Each row comes from the steps of one walk. Every step used is in the known rows, and no mark comes twice. Write the walk behind each row, first mark first.
Known rows
D -> B: [-0.11  0.54 -0.86  1.16 -0.36 -0.54 -1.11  0.75  0.22  0.49 -1.37 -3.39
  0.39  0.67  1.49  0.35 -0.22  0.83 -0.76 -0.91]
T -> D -> B -> P: [-1.52 -0.93  0.05  1.33  0.49 -0.49  0.65 -0.28 -0.23 -0.96 -1.99  5.10
 -0.01  0.70 -0.01 -0.81 -1.22  0.46 -1.01 -0.99]
P -> T: [ 1.25  0.87  0.03  0.00  1.28 -0.28 -0.94  0.43  0.49 -0.88 -0.33 -4.70
 -0.76 -1.71 -0.66  0.43  0.86  0.33  1.82  0.28]
X -> P -> T: [ 2.33  0.39 -0.94 -0.04  1.82 -0.64 -1.81  0.70 -0.43 -0.32  0.23 -4.95
 -0.16 -1.30 -1.95  0.79  0.75  0.81  1.69  0.02]
B -> D: [ 0.17 -0.13 -0.16 -0.75 -0.24  1.53 -1.69  0.40 -0.33  0.38  1.73  1.30
 -1.24 -0.51  1.48 -0.04  0.61  0.65 -2.71 -0.71]
T -> D: [-3.13 -0.23  1.71 -0.60 -0.83  1.55  2.00  0.20 -0.06  0.03  0.91  2.70
 -0.66 -0.16  1.06 -0.47 -1.29 -0.05  1.30  1.17]
G -> B -> T -> D -> P: [-0.41 -0.94  1.24  0.74 -0.43  0.30  3.06  0.03  0.10  1.32 -1.34  6.47
 -1.01  0.43  2.21 -0.01 -0.81 -1.16 -2.60  0.84]
T -> D -> P -> B: [-2.85  1.09 -0.47 -1.23  0.58 -0.12  2.39  0.05  0.11  0.94 -2.44  7.92
 -0.24  1.15  1.86 -1.07 -0.39 -1.00  1.14  0.97]
G -> B -> P -> T -> D: [-0.64 -0.15  1.10  0.03  0.47  0.65  1.97  0.03  0.71 -1.23 -0.23  4.25
 -0.72 -0.67  0.23 -1.21 -0.71  0.02  2.53  1.17]
T -> D -> B: [-1.29  0.28 -0.71  1.43 -0.59  0.44  0.44  0.73  0.32 -0.06 -0.83  0.27
  0.09  0.62  2.57 -0.31 -1.35  1.03  0.29 -0.12]
D -> P -> T: [ 1.94  0.74 -0.98  1.01  1.67 -0.77 -0.21 -0.03  0.00 -0.47 -2.26 -1.49
 -1.14 -1.22 -0.11  0.71  0.76 -0.06 -0.32  0.02]
T -> B: [ 0.06 -0.06  0.21 -2.44 -2.30  0.13  1.06 -0.59 -0.25 -0.65 -0.39 -1.72
  0.48 -0.98 -0.73 -0.43 -0.56  0.36  2.83  0.04]
P -> B -> T: [-0.72 -0.36  2.34 -0.68  0.38 -0.01  0.81  0.98  1.28  1.36  1.07  1.64
 -0.38 -0.90  1.71 -0.17  0.25 -1.00  0.30  0.84]
D -> P: [-0.54 -0.10 -0.05  0.35  0.28 -0.62  0.94 -0.31 -0.85  1.17 -2.53  2.21
 -0.76  0.59  0.21  0.85  0.09 -0.85 -3.35 -0.36]
G -> B -> P: [-0.28 -0.71  2.28 -1.27 -0.13 -1.01  1.13 -0.32  0.20  0.37 -1.47  3.60
  0.72  1.28 -1.96 -1.05  0.59 -0.92 -1.16 -0.32]
X -> P: [-0.02 -0.62 -0.03 -1.21  0.32 -0.40 -1.18  0.66 -1.52  1.40  1.08 -3.04
  0.77  0.37 -2.29  0.89  0.14  0.43 -0.64 -0.40]
T -> D -> P: [-1.72 -0.38  0.08  0.65  0.01  0.39  2.48 -0.34 -0.68  0.67 -2.03  5.78
 -1.14  0.59  1.38  0.23 -1.03 -0.65 -2.21  0.42]
P -> D -> B: [ 1.40  0.09 -0.66  1.54  0.44  0.02 -0.75  0.33 -0.20  0.99 -1.69 -2.43
  1.21  1.10  1.64 -0.15  0.07  0.27 -0.02 -1.24]
X -> P -> T -> B -> D: [ 3.09 -0.05 -2.21 -1.23 -0.60  1.09 -1.79 -0.03 -0.41 -1.15  1.64  0.68
 -0.84 -1.65  0.73 -0.45  0.26  1.64  0.53 -0.71]
B -> X: [-1.65  0.57  0.92 -0.21 -0.94 -0.45 -1.80 -0.64  0.32  0.18  2.88 -6.05
  0.90  0.84 -2.33  1.28  1.33 -1.04 -1.53  0.18]
X -> P -> D: [ 1.66 -1.02  0.66 -0.71  1.09  0.51 -0.44 -0.12 -1.66  2.07  0.40 -1.52
  1.50  0.87 -1.52  0.03  0.59 -0.60  0.58 -0.71]

Write each row's walk
[ 1.56 -0.72  0.48 -0.34  0.93  0.30 -1.23 -0.58 -1.40  1.82  1.73 -3.16
  2.00  1.26 -2.41  0.43  1.09 -1.01  0.01 -0.61]	B -> X -> P -> D
[ 2.04 -0.22 -1.33  1.34  0.68 -0.25 -1.34  0.51 -0.81  1.39 -1.28 -2.73
  1.63  1.34  0.75  0.05 -0.01  0.59 -0.13 -1.45]	X -> P -> D -> B
[-0.35  0.87  1.70 -1.28 -1.92 -0.83 -0.83 -0.40  1.22  0.97  2.76 -5.52
  1.77  1.84 -2.15  0.56  1.97 -1.60 -1.23  0.73]	G -> B -> X
[-2.06  1.30 -0.67 -1.36  0.71 -0.80  1.30  0.10 -0.01  1.25 -2.74  5.38
 -0.02  1.17  1.13 -0.68  0.42 -1.13  0.41  0.42]	D -> P -> B
[-0.72  0.88 -0.63  1.20 -0.92 -0.83 -2.44 -0.31  0.65 -0.05  1.82 -6.66
  1.27  1.39 -0.94  1.24  0.95 -0.26 -1.80 -0.44]	D -> B -> X
[ 1.06  0.76 -1.06 -0.19 -1.35 -0.92 -0.94 -1.44  0.55 -1.36  1.42 -5.01
  0.80 -0.30 -2.20  0.87  0.90 -0.51  0.67  0.20]	D -> P -> T -> B -> X
[ 0.54  0.37 -1.88  1.88  0.39  0.06 -0.43  0.92  0.23 -0.61 -0.80 -0.97
  0.06  0.03  1.86 -0.14 -1.11  1.51  1.31 -0.10]	X -> P -> T -> D -> B
[ 2.57  0.11 -1.71 -1.27 -0.85  1.30 -1.41 -0.14  0.06 -1.37  1.18  0.76
 -1.22 -1.79  1.33 -0.66  0.33  1.35  0.56 -0.55]	P -> T -> B -> D
[ 3.27  0.74 -1.47  0.52  1.27 -0.22 -0.62  0.18  0.31 -0.30 -1.60  0.94
 -1.31 -0.86  0.97  0.15  1.21  0.05 -1.29 -0.08]	G -> B -> D -> P -> T
[ 0.51 -0.12 -1.41  0.36 -0.16 -1.19 -2.78  0.24 -0.88  0.87  2.29 -5.89
  1.75  1.41 -2.60  1.48  0.52  0.38 -1.83 -0.76]	D -> B -> X -> P
[ 2.02  0.27  0.62 -0.12  1.47 -1.09 -0.12 -0.02  0.74 -1.00 -1.53 -0.40
 -0.26 -0.73 -1.67 -0.61  1.12 -0.17  1.32  0.07]	G -> B -> P -> T
[-0.65 -0.73 -0.02  1.24  0.77 -1.16 -0.39 -0.21 -0.33 -0.65 -2.27  2.57
  0.25  0.86 -0.74 -0.44 -0.46  0.31 -1.89 -1.43]	D -> B -> P
[ 0.03  0.67 -1.38  1.98  0.19  0.19 -0.02  0.79  0.68 -0.85 -1.13 -0.65
 -0.23 -0.19  2.50 -0.34 -1.08  1.23  1.40  0.02]	P -> T -> D -> B
[-2.01 -1.24  2.79  0.33 -0.62  1.65  2.32  0.57  0.69  0.28  2.09  3.50
 -1.21 -1.17  2.02 -0.21 -1.45 -0.36  0.48  1.43]	B -> T -> D
[ 0.61 -0.39 -0.94 -1.28 -1.08 -0.87 -1.74 -0.44 -1.06  0.33  2.74 -5.31
  1.79  0.65 -3.55  1.14  0.39  0.21 -0.15 -0.22]	T -> B -> X -> P
[-1.03 -1.05  0.81  1.37  0.05  0.44  2.67 -0.13 -0.30  0.89 -1.23  6.40
 -1.48 -0.12  2.13  0.36 -1.15 -0.90 -2.86  0.58]	B -> T -> D -> P
[-1.24  0.29  0.66  0.11  0.43  1.25  1.42  0.27  0.45 -1.01  0.51  1.12
 -1.12 -1.30  0.91 -0.48 -0.82  0.39  2.83  1.30]	P -> T -> D
[ 1.25  0.06  0.16  0.52  2.03 -0.77 -0.73 -0.18  0.19 -1.64 -1.42 -0.84
 -0.80 -1.45 -1.89 -0.08  0.67  0.15  1.08 -0.34]	B -> P -> T
[-0.51 -1.17  0.63 -1.20 -0.61 -0.73  1.07 -1.16 -0.57 -1.32 -1.54  3.63
  0.25 -0.32 -2.29 -0.93 -0.69  0.04  0.64 -0.79]	T -> B -> P
[ 1.21 -0.22 -1.02 -1.68 -1.65  1.48 -0.99 -0.22 -0.38 -0.64  1.41  2.00
 -0.81 -1.07  1.43 -0.66  0.00  1.08 -0.49 -0.73]	T -> B -> D
[-2.68 -0.54  2.29 -0.37 -0.23  1.45  2.67  0.70  0.96  0.36  1.49  5.61
 -0.94 -0.77  2.61 -0.96 -1.30 -0.64  1.82  1.74]	P -> B -> T -> D
[-0.61  0.42  0.07 -1.27 -2.34 -0.50 -0.88 -1.28  0.42 -0.79  2.65 -5.45
  1.28  0.19 -2.39  0.64  0.71 -0.65  0.55  0.22]	T -> B -> X
[-0.69  0.93 -0.96  1.79 -0.52 -0.37 -1.64 -0.28  0.96 -0.92  2.05 -4.75
  0.80  0.84 -0.15  0.80  0.36  0.01 -0.41  0.18]	P -> T -> D -> B -> X
[-1.19 -0.22  0.74  0.44  0.96  0.85  1.65 -0.06  0.27 -1.57 -0.16  3.91
 -1.13 -1.13  0.15 -0.88 -1.05  0.34  2.28  0.90]	B -> P -> T -> D
